Each row was made from one small tree. The marks that hang from a mark follow it in brackets, in alphabetical order. Every link used is in the known rows. Write each row's tree.
(in the rows, 128 means zero)
Known rows
J{V{D}}: [118 107 161 103  88 162 112 180 183 147 125 161 101 144 131 135 169 113
 124 135 149 175 133  55 119 127 141 109 138 129 161 134 157 144 163 118
 114 102 121]
V{D{Q{T}} M}: [188 115 117 113 103 144 119 166 115 158 100 108 156 147 153 138 134 107
  92 160 122 163 109  62  96 145 123 118  79 154 113 126 118 164  99 118
 129 135  64]
J{V{M{Q}}}: [117  48 135  69 119 112 100 193 145 168  93 153 144 135 153 164 120 129
 159 145 162 157 161  72 139 146 131  84 140 141 150 137 111 139 150 146
 126 156 152]
V{C F{Q} M}: [116  86 146 107 152 138 129  87 128 153 122  59 142  95 122 125 107 158
 181 170 115 102 165 144 126 192 156 152 161 158 110 113 125  90  91 179
 152 157  75]
A{F{Q{J R}}}: [ 60 133 100 160 141 119 152 106  96 141 192 134 153 117 115 111 151 159
 131 160 111  49 149 204 165  72 148 104  80 114 146 169 101 158  89 166
  90 120 130]
A{F{Q{J R{V}}}}: [ 90 156 112 162 128 101 172  87  97 107 173 148 167 105 107  81 170 156
 118 153 145  38 141 223 187  49 150  86  73  94 147 161  88 165 106 130
 115 106 139]
R{V{M}}: [169  88 163  99 114  96 158 119 124 111  91 146 155 105 116 129 171 122
 130 138 178 130 114 122 173 115 169  89 116 154 140 131  85 106 111 141
 172 111 143]
Q{T}: [138 117 117 125 151 107 162 174 120 156 124 151 161 119 132 157 149 124
  92 144 171 166  94 104 147 111 148 129 104 151 120 150 117 140 101 133
 136 119 137]
C{Q{J}}: [ 75 112 145 127 103 162 178 116 119 121 134 185 123 184 127 116 130 124
 125 116 116 130  94 163 133 106 115 134 150 137 130 184  93  93 118 183
 100  75 151]
V{F T}: [132 125 154 124 126  93 143 119 145 145 118  97 123  98 120 139 114 139
 132 120 113 143 117 157 136 139 175 138 157 120 130 114 149 103  91 142
 128 125 148]
R{V{C D M{Q}}}: [181 118 138 110 115 117  94 117 193 110  72 154 127 152  99 144 122 136
 127  98 151 105 135  70 144 172 117 114 168 143 148  95 144 125 169 102
 180 100 105]
Q{F J T}: [143 137 113 166 124 121 121 154  78 132 158 126 140 106 115 156 117 120
 132 121 135 115  86 130 135 108 114 139  94 134 154 135  92 110  97 130
 138 128 122]
W{M{Q V{C F}}}: [ 92  86 110 128 214 126  93 139 142 187  92 111  93 155 107 146  62 131
 160 111 171 161 182 146 140 206 101 203 227 112  94  87 186 110 180 140
 122 140 165]
Q{F J R}: [111 138 109 166 108 122  98 129  79 100 158 150 131 103 113 158 142 128
 136 111 115  79 130 144 131  97 115 124  94 116 149 146  98 104 123 140
 135 130 150]
M{V{T}}: [143  94 134  81 136  99 157 112 149 134 154 110  82 139 150 148 134 107
 121 109 138 170 101 149 166 127 175 115 149 117 138 110 167 146 128 156
 102 107 164]
W{M{Q V{D}}}: [ 93  77 111 107 167 152  94 171 147 188 119 192  69 197 119 153 114 124
 104 100 189 160 143 101 153 179 117 162 185  86 127 111 187 150 194 149
  99  83 166]
D{Q{F R T} V}: [159 177  58 120 149 115 144 179  58 115 125 116 167  89 140 115 116 140
 101 149 107 157 185 121  80 107  86 165  38 102  77 131  66 194 130  87
 154 202 101]
C{Q{J T{V{F}}}}: [104 166 118 162 132 122 155 109  84 165 115 167 174 121 126 105 108 117
 114 170 131 149 120 170 125 101 107 144 140 117 125 129  91 104  76 127
 112 135 138]
Q{F J R{V{C}}}: [158 183 115 183 107 117 100  88 104  51 128 126 131  92  94 130 138 127
 144  94 119  67 129 148 134 103  91 126 119 128 147 117 105  93 168  92
 172 131 135]
R{V}: [146 117 144 111 123 108 181 146 147 106 103 172 151 126  99 111 184 135
 114 123 188 147 111 128 176 103 155 117 130 126 131 157 104 121 132 129
 166  87 171]
T{V}: [139 108 119 100 136 115 172 160 143 154 109 184 148 128 106 119 188 130
 107 139 177 171 144 100 171  90 158 114 124 123 148 142  98 117  95 130
 159 133 172]
M{Q{J R{V}} W}: [ 79 139 129 139 177  81 116 116 146  76 151 224 136 165 117 122 159 129
 118  95 174  61 105 134 161  97 126  84 126  91 104 151 128 146 163  88
 150 112 223]
A{F{Q{R}}}: [ 76 126  79 122 144 106 169 132 108 165 172 134 177 104 124 120 166 168
 112 169 137  85 184 174 161  96 169 120  82  94 131 166  97 169 100 166
 108 126 128]
R{V{D{Q{F J}}}}: [184 159 133 155  57 167 134 141 117  80 120 128 124 165  96  74 155 119
 131  90 120 104 115 109 114 113  89 123 105  87 160 142 100 125 154  92
 150  94 107]
Q{J R T}: [112 146 110 179 152 107 110 132  83 125 149 169 153 115 137 164 144 107
  84 150 132 108  84 144 139  71 116 107  72 154 116 152 123 149  97 124
 111 135 138]
V{C D F M}: [154 127 167 143 117 139  70  91 168 140  93  84 109 114  94 159 106 130
 164 141  93 123 142  82 103 196 143 152 174 166 139  71 168  75 116 135
 161 119  61]
V{C D M}: [166 114 156 117 110 151  90 109 177 125 106 115 100 141 111 162 128 128
 139 121 111 129 116  58 117 170 138 126 151 184 148  90 152  96 127 144
 157 108  72]
A{F{Q{T}}}: [111 121  81 121 162 101 194 161 115 189 171 109 185 109 132 119 140 164
 107 176 162 119 140 159 165 108 170 131  80 114 135 156  92 173  73 158
 108 118 103]
T{V{C{Q} F M}}: [136 130 129 106 116 126 139  79 124 152  63 111 154 107 120 113  97 133
 160 160 114 156 183 129 110 168 125 152 190 144 128  89  92  62 106 149
 159 155 107]
Q{J R{V{D T}}}: [160 192 160 165  82 111 101  74 144  59 137 171  98 124 118 121 157 115
  71  92 105  71  67 156 151  68 129  69 101 110 154 109 167 148 142  81
 115  86 136]
C{Q}: [ 90 106 132  86 108 144 199 150 134 144 113 177 146 171 133 127 142 141
 111 121 141 165 131 135 126 129 139 154 148 120 117 180  87 108 132 181
 116  79 156]
M{V}: [117  77 125  91 156 118 158 143 136 155 151 146 105 155 129 150 163 105
 137 133 168 180 124 120 168 135 164 134 150 127 130 136 146 138 136 173
 121  99 169]
W{M{V}}: [103  64 128 103 176 145 143 156 112 170 127 147  83 146 134 136 140 113
 119 121 193 181 123 145 165 139 148 154 156 125 110 123 153 122 156 171
  99  98 178]
J{V{C{Q}}}: [104 121 136  81 103 172 155 149 166 127 102 128 127 160 156 115 114 126
 146 125 124 193 159  99  91 144  99 151 174 153 124 149 122 114 188 141
 105 120 125]

Which tree is each row?
[106 108 148  98 187  82 133  80 162 128 175  89  72 125 150 135 124 109
 163 114 139 150 102 146 136 178 200 132 186  89 107  77 199 120 132 133
 113 123 182] -> M{V{F T} W}
[185 119 179 118 106  67 139  82 129 108  83  86 145  63 128 128 113 134
 143 135 130 116 109 172 153 139 188  93 146 131 141  82 123  91  91 122
 154 134 131] -> R{V{F M T}}
[ 79 129 101 150 158 129 137 118  77 136 183 159 159 113 149 131 148 133
  84 171 128  80  98 174 144  81 121 111  62 135 102 173 111 175  91 142
  95 148 119] -> F{Q{J R T}}
[134 162 145 148 110 130  70  94 152  81 145  95  86 114 163 136 103 102
 130 108  80 117 112 140 116  81  99  80 124 170 138 110 177 136 160  89
  88 166 132] -> Q{J{V{C T}} R}
[190 186  74 141 146 108 140 143 114  93  86 108 197 122 145 104 143 115
  70 141 144 148 137 120 110  96  84 132  75 143  74 145 111 182 157  56
 152 165 113] -> D{Q{R{V{C}} T}}
[160 152 119 164 119 153  78 153 113 113 149  79 120  91 146 146  90 107
 170 124 118 141 113  96  99 123  79 130 119 164 156 108 124 110 157  91
 126 169  97] -> Q{F J{V{C}} T}
[193 173 155 130  77 118 149 119 162 107  80  88 135 136 120  73 130 131
 104 110 110 146 122 140 108 138 137 124 140  75 122 111 158 147 132  74
 135 110 113] -> R{V{D{Q} F T}}
[ 92 117 165 136 132 132 152  76 120 134 169  92 107 115 127  99 102 150
 151 132  88  79 100 217 146 125 160 119 141 113 133 142 142 116  70 161
  95 130 129] -> V{F{Q{J}} T}
[133 148 129 142  74 117  72 125 102  92 163  96 106  73 165 145 113 116
 143 104  88 104 123 144 110  85 109  79  94 107 171 116 129 130 157 101
  93 172 145] -> Q{F J{V{T}} R}
[147 140 162 118 119 119 100 119 180 128 106  46 106  90 149 129  85 126
 169 121 103 170 144 127 103 153 138 132 181 147 137  87 183 109 147  97
 114 165 120] -> J{V{C F T}}
[136 125 138 146 101 165  86 142 133 104 143  90  94 114 125 127 104 117
 195 101 111 126 134  99 107 132  86 127 148 155 174 117 124  90 165 113
 132 154 113] -> Q{F J{V{C}}}
[164 154 148  93 160 120 166  97 184  88 113 104  72 123 117 115  93 151
 135  93  89 153 125 140 137 122 140 143 142 169 112  93 146 130 124 114
 148 145 112] -> D{V{C T}}
[ 90 119  73 145 185 102  98 204  84 183  97 195 166 123 147 174 105 146
  47 133 189 133 142 133 139 120  97 147 104 111  84 144 122 166 157 109
 115 156 174] -> W{M{Q{R T}}}
[156 139 119 152  69 188 113 158 111 114 136 120 106 174 106 103 138 121
 140  94  90 115 122  95  93 133  87 137 107  97 156 148 115 123 131 120
 130 107  97] -> V{D{Q{F J}}}
[187 127 162  84 151 113 141  73 163  93 105  80  72  98 130 130  77 147
 152 112  80 137 123 132 133 137 156 123 130 195 116  63 136 114 109 128
 155 160  82] -> D{V{C M T}}
[128 155 155 180 155 134  76 127 133 132 129  77 127  97 138 138  79 102
 171 159 114 154 116 124 107 128  90 136 150 182 126 107 163 109 124  93
 109 164 102] -> Q{J{V{C F}} T}
[122 127 126  88 168 124 143  97 142 119 125 116 136 141 178 146  92 117
 127 135 132 142  93  88  92 180 134 143 145 172  81 105 110 100 135 135
 135 135 102] -> V{C{Q{T}} M{W}}
[ 88  86 126 136 125 167  69 210  94 158 122 148  97 134 131 129  78 137
 163  91 162 123 154 126 124 130  69 134 149  99 162 138 113 108 191 119
 109 155 176] -> W{M{Q{F J{V}}}}
[ 73  66 110  63 208  92 144 148 175 155 167 184  99 200 138 151 149 120
 153 100 190 154 129  89 158 177 162 130 182  84 104 130 163 157 168 147
 133 104 213] -> M{Q V W}
[142 165 148 182 117 183  94 108 159 113 110  85 106 184  89  95 100 120
 156 112  65 125 128 112  79 160  78 166 161 145 122 124 173 108 120 105
 129 120  76] -> V{C D{Q{J}} F}
[100 175 107 124  93 166 118  99 161 110 107 171 124 170 129 145 133 135
  85 113  91 133 149  99  81 150  95 163 157 124 109 134 148 127 186 136
 115  90  97] -> V{C{Q{R}} D}
[160 140 123  94 167 162 187 151 160 103  97 107 113 169 109  76 111 145
 142 116 101 181 172 111 109 129  92 172 119 163  78 144 109 151 133 114
 159 157 108] -> D{Q V{C}}
[153 117 180  97 125 116 126 101 176  88 129 168 109 135 124 118 187 119
 129 124 175 104  90  65 140 153 186  87 135 125 131  95 136 109 142 110
 175  86 133] -> R{V{D M{W}}}
[173 121 159 125 132  96  99  74 153 127  91  38 109  78 130 155  71 132
 169 121  86 120 124 141 119 176 162 128 170 171 132  65 156  75  94 135
 145 160  97] -> V{C F M T}
[ 47 123 137 156 145 135 128  86  85 138 167 139 145 106 116 116 141 144
 143 165 105  65 150 200 136 112 137 129 114 106 104 170 128 127  89 161
 109 142 134] -> V{F{Q{J R}}}
[161 118 127  97 145 137 115 152 132 141 133 119 135 158 166 127 147 104
 101 146 133 146  90  38  84 163 143 114  87 138  93 111 133 158 112 102
 136 137  89] -> V{D{Q{T}} M{W}}
[138 142 177 117  83 134  88 135 180 147 118  96  95 103 143 130 118 118
 137 129 104 162 130 103  94 151 150 114 162 107 159  88 191 128 144  98
  98 127 110] -> J{V{D F T}}
[130 140  88 156  96 147 118 154  65 104 140 115 149 136 127 118 139 125
 130 110  93 100 152 139 102 102  77 129  76 101 125 167  85 133 128 122
 131 159 135] -> D{Q{F J R}}
[ 56 143 143 174 121 158  91  77 113 135 170 152 118 124 107 117 142 146
 119 157  91  53 142 166 114 128 131 130 120  97 121 147 157 138 104 149
 108 112  97] -> V{D F{Q{J R}}}
[170 142 102 123 114 154 145 190 130 156 111 136 157 170 139 123 153 113
  68 140 133 177 110  68  98 131 110 139  90 128 108 151 137 179 117 108
 120 114  90] -> V{D{Q{T}}}
[ 81 149 103 146  79 143 131 115  64 104 149 167 142 128 135 139 121 133
 127 111  92  91 141 168 101 114  87 148 117  96 138 162  71  99 146 160
 109 114 144] -> C{Q{F J R}}
[161 156  47 137 119 114 128 197  55 143 128 104 198 104 156 142 135 125
  86 142 126 145 162 110  86 119  88 155  48  95 104 154  80 171 131  98
 136 181 118] -> D{Q{F R T}}
[ 78 109 123 143 139 139 186 116 118 151 188 126 140 141 103  99 142 160
 150 141 122  70 128 190 178  87 158 109  99 118 161 166  99 138  70 179
  99  96 123] -> A{F{Q{J}}}
